Every row comes from one small tree of marks. The marks that hang from a mark follow it in brackets, in the order of their numbers. Every link used is in the known rows. Which tree was each row made from?
Known rows:
k_237{k_335{k_319} k_343{k_890{k_258}}}: [-1.169, -0.084, 0.084, 0.400, 1.627, 1.487, 2.948, 0.196, -1.889, -0.607, -0.766, -2.697, 3.747, -2.404, -1.344, -0.414, 0.368, -0.280, 0.638, 1.326, 1.334, -0.021, -1.011]
k_890{k_258 k_343{k_335{k_237 k_319}}}: [0.038, -0.185, -0.285, 1.151, 1.271, -2.486, 4.490, 1.297, 0.846, 0.018, -0.723, -4.084, 0.350, -2.694, -0.423, -0.161, -0.703, 3.481, -1.223, -0.486, 0.808, -0.853, -0.625]
k_258{k_335{k_237 k_319}}: [-1.661, -0.434, -0.319, 2.432, -0.244, -0.719, 3.705, 0.895, 0.791, 0.069, -0.681, -1.425, -0.111, 0.937, 0.407, 0.653, -0.414, 0.364, -1.340, -0.689, 0.863, -2.250, -0.427]
k_319{k_335{k_258}}: [-4.531, -0.032, -0.041, -0.890, 0.558, -1.024, 1.714, 1.532, -2.463, 0.895, -0.502, 0.383, 0.313, 0.453, 0.141, -0.685, 0.505, -1.168, -1.307, -1.336, 0.370, 0.941, 0.734]
k_335{k_258 k_319}: [-2.736, -0.119, 0.006, 0.702, -0.161, -1.104, 2.085, 1.505, -1.712, 1.014, -0.888, -0.506, 0.390, 0.563, -0.264, 0.818, 0.223, -1.661, -1.653, -0.938, 0.927, -0.343, 0.345]
k_258{k_335{k_237 k_319 k_343}}: [-3.112, -0.753, -0.825, 2.581, -0.811, -1.856, 4.720, 2.132, -0.060, -0.298, -1.037, -1.241, 0.445, -0.248, 0.116, 0.165, -1.253, 0.800, -1.162, 0.092, 1.308, -1.816, -0.684]
k_335{k_319 k_343}: [-1.681, -0.376, -0.569, 1.257, -0.531, -1.362, 2.202, 2.390, -0.639, -0.925, -0.947, -0.119, 1.056, -0.875, -0.271, 0.438, -0.766, -2.203, -0.306, -0.211, 0.762, 0.023, -0.335]
k_258{k_335{k_237 k_343}}: [-2.156, -0.754, -0.841, 1.457, -0.812, -1.793, 3.567, 1.095, -0.279, -0.025, -0.429, -0.978, -0.045, -0.322, 0.106, -0.799, -1.164, 3.427, -0.608, 0.966, 0.916, -1.153, -0.592]
k_343{k_237 k_890}: [0.608, 0.279, -0.888, 0.685, 0.350, 0.411, -0.052, -0.657, -0.218, -0.571, -0.638, 0.771, 1.307, -3.602, 0.044, -0.278, 0.195, -0.623, 0.485, 0.278, 0.938, 0.448, -0.911]
k_258{k_335{k_237 k_319 k_343{k_890}}}: [-3.016, -0.772, -1.353, 2.802, -0.246, -1.155, 5.020, 0.983, -0.725, -0.866, -1.521, -0.674, 1.808, -1.625, 0.134, -0.285, -1.352, -0.038, -0.414, 0.559, 2.041, -1.931, -1.526]
k_258{k_335{k_319 k_343{k_237 k_890}}}: [-1.263, -0.524, -1.237, 2.154, -0.594, -1.164, 2.374, 0.298, -0.978, -1.169, -1.666, -0.186, 2.318, -4.270, 0.200, -0.130, -1.244, 0.450, 0.215, 0.042, 1.620, -1.359, -1.499]
k_237{k_335{k_258} k_343{k_890}}: [-3.168, -0.028, -0.418, -0.250, 1.057, 1.109, 2.808, -1.380, -3.790, 0.360, -0.521, -1.499, 2.847, -1.638, -1.394, -1.604, 0.271, 0.919, -0.257, 2.292, 2.439, 0.166, -0.361]
k_335{k_237 k_319 k_343}: [-2.585, -0.402, -1.035, 2.429, -0.423, -1.819, 4.453, 3.704, 0.305, -0.816, -0.917, -0.405, 0.425, -0.291, -0.228, 0.482, -0.548, -2.186, -1.113, 0.127, 1.300, -0.133, -0.393]
k_335{k_343}: [-0.815, -0.348, -0.557, 0.149, -0.598, -1.191, 1.075, 1.286, -0.823, -0.464, -0.340, 0.211, 0.531, -1.025, -0.285, -0.443, -0.814, 0.466, 0.206, 0.712, 0.345, 0.467, -0.241]
k_237{k_335{k_258 k_319 k_343{k_890}}}: [-4.757, -0.572, -0.926, 1.000, 0.323, -0.424, 3.598, 0.664, -4.162, -0.290, -1.432, -1.229, 3.411, -2.292, -0.983, -0.499, -0.140, -2.319, -0.524, 1.046, 1.493, -0.170, -0.941]
k_335{k_319 k_343{k_890}}: [-1.895, -0.362, -0.981, 1.482, 0.002, -0.405, 2.486, 1.173, -1.238, -1.406, -1.433, 0.638, 2.406, -2.365, -0.184, 0.034, -0.930, -2.839, 0.383, 0.278, 1.510, -0.319, -1.129]
k_343{k_335 k_890}: [-0.826, 0.292, -0.474, 0.452, 0.883, 0.266, 0.553, -2.853, -0.854, -0.774, -0.677, 0.365, 1.955, -3.244, -0.238, -1.910, -1.047, 0.362, 0.829, -0.228, 1.461, -0.217, -1.329]
k_258{k_335{k_237}}: [-1.175, -0.421, -0.340, 1.335, -0.245, -0.618, 2.493, -0.274, 0.580, 0.423, -0.058, -1.196, -0.558, 0.725, 0.386, -0.311, -0.452, 2.892, -0.841, 0.245, 0.546, -1.595, -0.302]
k_335{k_258 k_319 k_343{k_237}}: [-2.894, -0.217, -0.916, 1.351, -0.931, -2.770, 2.681, 3.200, -1.983, 0.348, -1.418, -0.192, 0.885, -2.578, -0.456, 0.533, -0.246, -0.945, -1.659, -0.317, 1.452, 0.791, 0.099]
k_237{k_343}: [0.043, 0.149, -0.002, 0.066, 0.150, 0.264, 1.257, 0.281, -0.256, -0.185, -0.084, -0.263, 0.477, -0.370, -0.603, -0.654, -0.430, 1.134, -0.032, 1.173, 1.736, 0.267, 0.304]

Write each row's tree:
[0.109, -0.899, -0.020, 1.043, 0.617, -2.057, 4.509, 1.716, 0.872, 0.596, -0.627, -4.605, -0.289, -0.848, 0.191, 0.967, -0.452, 5.374, -1.411, 0.071, 0.026, -2.385, -0.468] | k_890{k_258{k_335{k_237 k_319}} k_343}
[-2.389, -0.078, -1.012, -0.582, 0.970, -1.236, 1.734, 2.710, -1.900, -0.766, -1.138, 0.389, 2.748, -5.092, -0.080, -1.151, -0.024, -0.108, 0.787, -0.408, 0.198, 2.050, -0.875] | k_319{k_335{k_343{k_237 k_890{k_258}}}}
[-0.324, -0.287, -0.556, -0.441, 0.414, -1.217, 1.810, -0.174, -2.017, 0.698, -0.177, -3.630, 0.326, -3.149, -0.604, -0.108, 0.769, 3.835, -1.328, 1.255, 0.203, -0.016, 0.303] | k_890{k_343{k_237{k_335{k_258}}}}
[-1.890, -0.423, -0.972, 0.260, 0.425, 0.708, 1.552, -0.769, -2.522, -1.199, -0.525, -0.695, 3.055, -2.810, -0.769, -1.280, -0.261, -0.314, 1.140, 1.824, 0.571, 0.359, -1.359] | k_237{k_335{k_343{k_890}}}
[-2.581, -0.200, -1.437, 0.350, -0.280, -1.711, 1.771, 1.083, -3.098, 0.322, -1.282, 0.815, 1.755, -4.104, -0.463, -0.872, -0.488, 1.004, -0.439, 1.082, 1.860, 1.003, -0.631] | k_335{k_258 k_343{k_237 k_890}}
[-3.807, -0.489, -0.537, 0.977, -0.696, -2.290, 3.034, 2.827, -2.630, 0.562, -1.237, -0.409, 0.979, -0.408, -0.499, 0.400, -0.503, -1.135, -1.478, -0.069, 1.262, 0.057, 0.147] | k_335{k_258 k_319 k_343}
[-1.779, 0.075, -0.339, 0.017, 0.107, -0.351, 0.719, -0.081, -2.332, 0.981, -0.132, -1.667, 0.872, -1.962, -0.691, -0.321, 1.142, 1.034, -1.036, 0.412, 0.138, 0.683, 0.163] | k_343{k_237{k_335{k_258}}}
[-0.830, -0.113, -0.930, 1.759, -0.795, -1.801, 1.863, 2.833, -0.054, -0.977, -1.096, 0.032, 0.911, -2.948, -0.199, 0.695, -0.456, -1.640, -0.436, -0.295, 0.786, 0.407, -0.291] | k_335{k_319 k_343{k_237}}
[-0.580, -0.461, -0.741, 0.856, -1.164, -1.778, 1.005, 0.341, -0.620, -0.211, -0.608, -0.610, 0.423, -3.034, 0.166, -0.576, -1.084, 3.768, -0.031, 0.553, 0.523, -0.518, -0.609] | k_258{k_335{k_343{k_237}}}
[-2.562, 0.427, -0.917, 1.634, 0.545, -1.329, 2.219, -1.005, -2.149, 0.087, -1.751, -0.059, 2.221, -4.651, -0.461, -0.886, -0.479, -1.432, -0.973, -1.184, 2.496, 0.018, -0.963] | k_343{k_237 k_335{k_258 k_319} k_890}
[-0.173, 0.532, -0.422, 1.917, 0.045, -1.255, 1.119, -0.130, 0.658, -0.866, -0.916, -0.466, 0.886, -3.659, -0.142, -0.292, -0.502, -1.163, -0.554, -1.701, 1.125, -0.055, -0.564] | k_343{k_237 k_335{k_319}}
[-3.518, -0.177, -0.487, 1.756, 0.011, -1.582, 4.251, 2.743, -0.831, 1.095, -0.898, -0.817, -0.130, 1.076, -0.263, 0.771, 0.400, -1.689, -2.478, -0.724, 1.473, -0.302, 0.299] | k_335{k_237 k_258 k_319}
[-1.284, -0.235, -0.301, 1.355, -0.092, -0.330, 3.888, 0.081, 0.483, 0.332, -0.165, -1.600, -0.158, 0.446, -0.236, -0.969, -0.829, 3.904, -0.822, 1.470, 2.217, -1.513, -0.092] | k_258{k_335{k_237{k_343}}}
[1.012, 0.181, -0.449, -0.326, 0.890, -0.106, -0.280, 0.247, -0.570, 0.181, -0.592, -0.395, 1.753, -4.035, -0.199, -0.134, 0.443, 1.620, 0.711, 0.215, 0.011, 0.901, -0.943] | k_343{k_237 k_890{k_258}}
[-0.859, 0.322, -0.011, 0.744, 1.512, -0.113, 2.910, -0.541, -1.146, -0.662, -1.229, -1.528, 3.221, -3.790, -1.080, -1.474, -1.100, 0.878, 0.522, 0.070, 2.563, -0.138, -1.229] | k_237{k_343{k_335{k_319} k_890{k_258}}}
[-2.938, 0.321, -0.498, 0.083, 0.911, -0.469, 2.770, -2.161, -2.982, 0.367, -1.072, -0.239, 2.342, -3.022, -1.161, -2.697, -1.233, 1.983, -0.348, 1.009, 3.714, 0.071, -0.657] | k_237{k_343{k_335{k_258} k_890}}
[-3.897, 0.001, -0.970, 1.964, 0.733, -0.428, 5.835, 1.881, -1.758, 0.356, -1.416, -0.384, 1.629, -0.591, -0.884, -0.403, -0.106, -1.696, -1.735, 1.134, 3.958, -0.456, -0.317] | k_335{k_237{k_343{k_890}} k_258 k_319}
[-1.599, -0.450, -0.493, 0.568, 0.548, -0.925, 2.235, 2.274, -1.760, -0.578, -1.379, -0.640, 2.875, -2.870, -0.487, 0.105, -0.612, -0.604, 0.583, 0.361, 0.535, 0.197, -1.230] | k_335{k_319 k_343{k_890{k_258}}}
[-2.256, -0.278, -0.735, 2.703, 0.427, 0.307, 5.393, 0.034, -0.010, -0.535, -1.222, -1.118, 1.748, -0.906, -0.205, -0.419, -0.971, 0.631, -0.557, 0.969, 3.293, -2.011, -1.010] | k_258{k_335{k_237{k_343{k_890}} k_319}}
[1.888, -0.129, -0.555, 0.011, 0.533, -0.258, 0.968, -0.703, -0.079, -0.577, 0.136, -3.275, 0.277, -3.663, -0.360, -0.027, 0.558, 3.171, -0.129, 1.247, -0.354, -0.243, -0.119] | k_890{k_343{k_237{k_335}}}
[-6.646, -0.399, -1.595, 0.597, 0.700, -1.741, 5.196, 3.022, -3.138, 0.142, -1.376, 1.083, 1.794, -1.344, -0.091, -1.621, -0.192, -1.708, -1.168, 0.129, 2.052, 1.146, -0.405] | k_319{k_335{k_237 k_258 k_343{k_890}}}
[-3.014, 0.132, -0.044, 1.004, 0.191, -1.695, 2.310, -0.286, -1.898, 0.645, -1.091, -0.948, 0.981, -1.214, -0.531, -0.564, -0.610, -0.776, -1.520, -1.542, 1.541, -0.504, -0.123] | k_343{k_335{k_258 k_319}}
[-4.008, -0.368, -1.142, 0.055, 1.299, -1.265, 4.240, 3.484, -1.549, -0.507, -0.994, -0.013, 2.280, -2.440, -0.105, -1.367, -0.180, -0.341, 0.154, 0.102, 0.668, 1.475, -0.841] | k_319{k_335{k_237 k_343{k_890{k_258}}}}
[-5.700, -0.385, -1.094, -0.560, 0.584, -1.367, 3.037, 1.680, -4.055, -0.029, -1.350, 1.206, 2.333, -2.070, -0.126, -1.567, -0.391, -1.456, -0.349, -0.191, 1.552, 1.087, -0.268] | k_319{k_335{k_258 k_343{k_890}}}
[-3.491, -0.098, 0.061, 0.725, 0.450, 0.134, 3.639, 0.835, -2.835, 0.460, -0.630, -2.388, 1.896, -0.232, -1.390, -0.230, 0.446, -0.671, -1.381, 0.879, 2.046, -0.293, 0.412] | k_237{k_335{k_258 k_319} k_343}
[-6.139, -0.414, -1.147, 0.366, 0.141, -2.711, 5.046, 4.115, -2.486, 0.544, -0.899, 0.239, 0.401, -0.059, -0.153, -1.067, -0.036, -0.791, -1.870, -0.388, 1.330, 1.284, 0.474] | k_319{k_335{k_237 k_258 k_343}}
[-3.659, -0.561, -0.445, -0.309, -0.270, -1.207, 2.139, 0.674, -3.797, 0.647, -0.329, -1.530, 1.588, -0.895, -1.043, -0.927, 0.036, 1.402, -0.725, 1.326, 0.329, 0.589, 0.007] | k_237{k_335{k_258 k_343}}
[-0.465, 0.193, -0.060, -0.377, 1.399, -0.195, 0.415, -1.857, -1.305, 0.035, -0.598, -0.873, 2.399, -3.661, -0.475, -1.842, -0.780, 2.509, 0.948, -0.202, 0.533, 0.068, -1.367] | k_343{k_335 k_890{k_258}}
[-3.182, -0.208, -1.446, 1.455, -0.334, -1.858, 2.944, 2.099, -2.806, -0.155, -1.893, 0.497, 2.337, -4.037, -0.472, 0.036, -0.438, -1.644, -0.952, 0.234, 2.192, 0.622, -0.775] | k_335{k_258 k_319 k_343{k_237 k_890}}
[-1.174, 0.400, -0.022, 1.531, 0.454, -0.497, 2.772, -0.333, -0.099, -0.890, -0.849, -0.891, 1.556, -1.861, -0.837, -1.215, -1.280, -0.525, -0.362, -0.356, 2.709, -0.471, -0.335] | k_237{k_343{k_335{k_319}}}
[1.757, 0.107, -0.210, 0.557, 0.967, -2.503, 1.920, 0.605, 0.474, -0.322, -0.840, -3.682, 0.717, -5.288, -0.351, 0.052, -0.629, 3.827, -0.544, -1.045, 0.373, -0.196, -0.599] | k_890{k_258 k_343{k_237 k_335{k_319}}}
[-1.477, -0.516, -0.277, 1.696, 0.815, -0.364, 3.821, 0.725, -0.369, 0.327, -1.121, -2.013, 1.640, -1.086, 0.138, 0.317, -0.274, 1.743, -0.473, -0.254, 0.704, -1.807, -1.323] | k_343{k_890{k_258{k_335{k_237 k_319}}}}
[-3.626, 0.315, -0.490, 1.236, 0.909, -0.524, 3.920, -1.067, -2.672, -0.111, -1.597, -0.458, 2.815, -2.853, -1.131, -1.728, -1.163, -0.596, -0.867, 0.110, 4.128, -0.492, -0.749] | k_237{k_343{k_335{k_258 k_319} k_890}}
[-0.313, 0.341, -0.019, -0.414, 1.519, 0.040, 1.726, -1.636, -1.425, -0.257, -0.662, -1.142, 2.750, -3.897, -1.066, -2.322, -1.123, 3.525, 0.961, 0.966, 2.274, 0.452, -1.122] | k_237{k_343{k_335 k_890{k_258}}}
[-2.867, -0.388, -1.471, 2.530, 0.159, -0.859, 4.656, 2.466, -0.441, -1.209, -1.409, 0.308, 1.892, -1.738, -0.195, -0.077, -0.692, -2.691, -0.391, 0.610, 2.048, -0.282, -1.209] | k_335{k_237 k_319 k_343{k_890}}
[-0.795, -0.372, 0.225, 0.691, 0.886, 0.390, 2.895, -0.330, -1.326, 0.053, -1.159, -2.050, 2.636, -2.081, -0.489, -0.252, -0.902, 2.712, 0.376, 0.732, 1.884, -1.671, -1.096] | k_237{k_343{k_890{k_258{k_335{k_319}}}}}
[-0.397, 0.554, -0.936, 2.103, 0.609, -0.459, 1.406, -1.317, -0.027, -1.258, -1.415, 0.137, 2.292, -5.045, -0.137, -0.825, -0.726, -2.096, 0.139, -1.196, 1.977, -0.185, -1.438] | k_343{k_237 k_335{k_319} k_890}
[-4.136, -0.296, -1.144, 0.826, 0.214, -1.695, 4.149, 3.676, -0.456, -0.778, -0.541, 0.514, 0.430, -0.411, 0.192, -1.060, -0.286, -1.528, -0.752, -0.477, 0.789, 1.232, 0.046] | k_319{k_335{k_237 k_343}}
[-5.635, 0.084, -1.030, 0.412, 1.435, -0.385, 5.468, 1.884, -2.547, 0.345, -1.048, 0.481, 1.579, -0.804, -0.457, -1.802, 0.165, -1.031, -1.406, 0.564, 3.478, 0.955, 0.084] | k_319{k_335{k_237{k_343{k_890}} k_258}}
[-3.029, 0.138, -0.554, -0.099, 2.105, 0.125, 4.560, 2.300, -0.912, -0.305, -0.658, -0.503, 2.004, -1.742, -0.431, -1.494, 0.267, 0.455, 0.004, 0.450, 1.975, 1.187, -0.412] | k_319{k_335{k_237{k_343{k_890{k_258}}}}}
[0.196, -0.569, -0.292, -0.141, -0.637, -2.357, 0.801, 1.204, -0.949, 0.570, -0.513, -1.714, 0.849, -3.561, -0.091, -0.449, -0.779, 5.907, 0.160, 0.543, -0.397, -0.081, -0.582] | k_890{k_258{k_335{k_343{k_237}}}}
[-0.677, -0.446, -1.201, 1.015, -0.593, -0.989, 1.295, -0.865, -1.330, -0.671, -1.076, 0.097, 1.895, -4.484, 0.175, -1.044, -1.251, 2.818, 0.694, 0.998, 1.269, -0.915, -1.393] | k_258{k_335{k_343{k_237 k_890}}}
[2.759, -0.170, -0.138, -0.925, 0.637, -1.787, 0.449, 1.232, 0.492, 0.486, -0.083, -3.035, -0.349, -3.847, -0.159, 0.502, 0.226, 5.398, -0.210, 0.645, -0.686, 0.459, -0.010] | k_890{k_258 k_343{k_237}}
[-2.364, -0.466, -0.464, 1.293, -0.157, -0.369, 2.512, 1.452, -1.472, -1.197, -0.641, -1.640, 2.092, -1.283, -0.761, 0.068, -0.182, -2.098, -0.031, 0.495, 0.110, -0.043, -0.532] | k_237{k_335{k_319 k_343}}
[-1.853, -0.777, -0.354, 1.525, -0.972, -1.456, 2.508, 0.900, -0.855, -0.490, -1.013, -1.081, 1.076, -0.778, 0.105, 0.278, -1.370, 0.768, -0.297, -0.166, 0.735, -1.736, -0.581] | k_258{k_335{k_319 k_343}}
[-2.282, 0.412, -0.434, 1.463, -0.054, -2.165, 2.011, 0.185, -1.389, 0.538, -1.228, -0.773, 0.880, -3.178, -0.454, -0.381, -0.293, -0.455, -1.707, -1.689, 1.668, 0.125, -0.219] | k_343{k_237 k_335{k_258 k_319}}
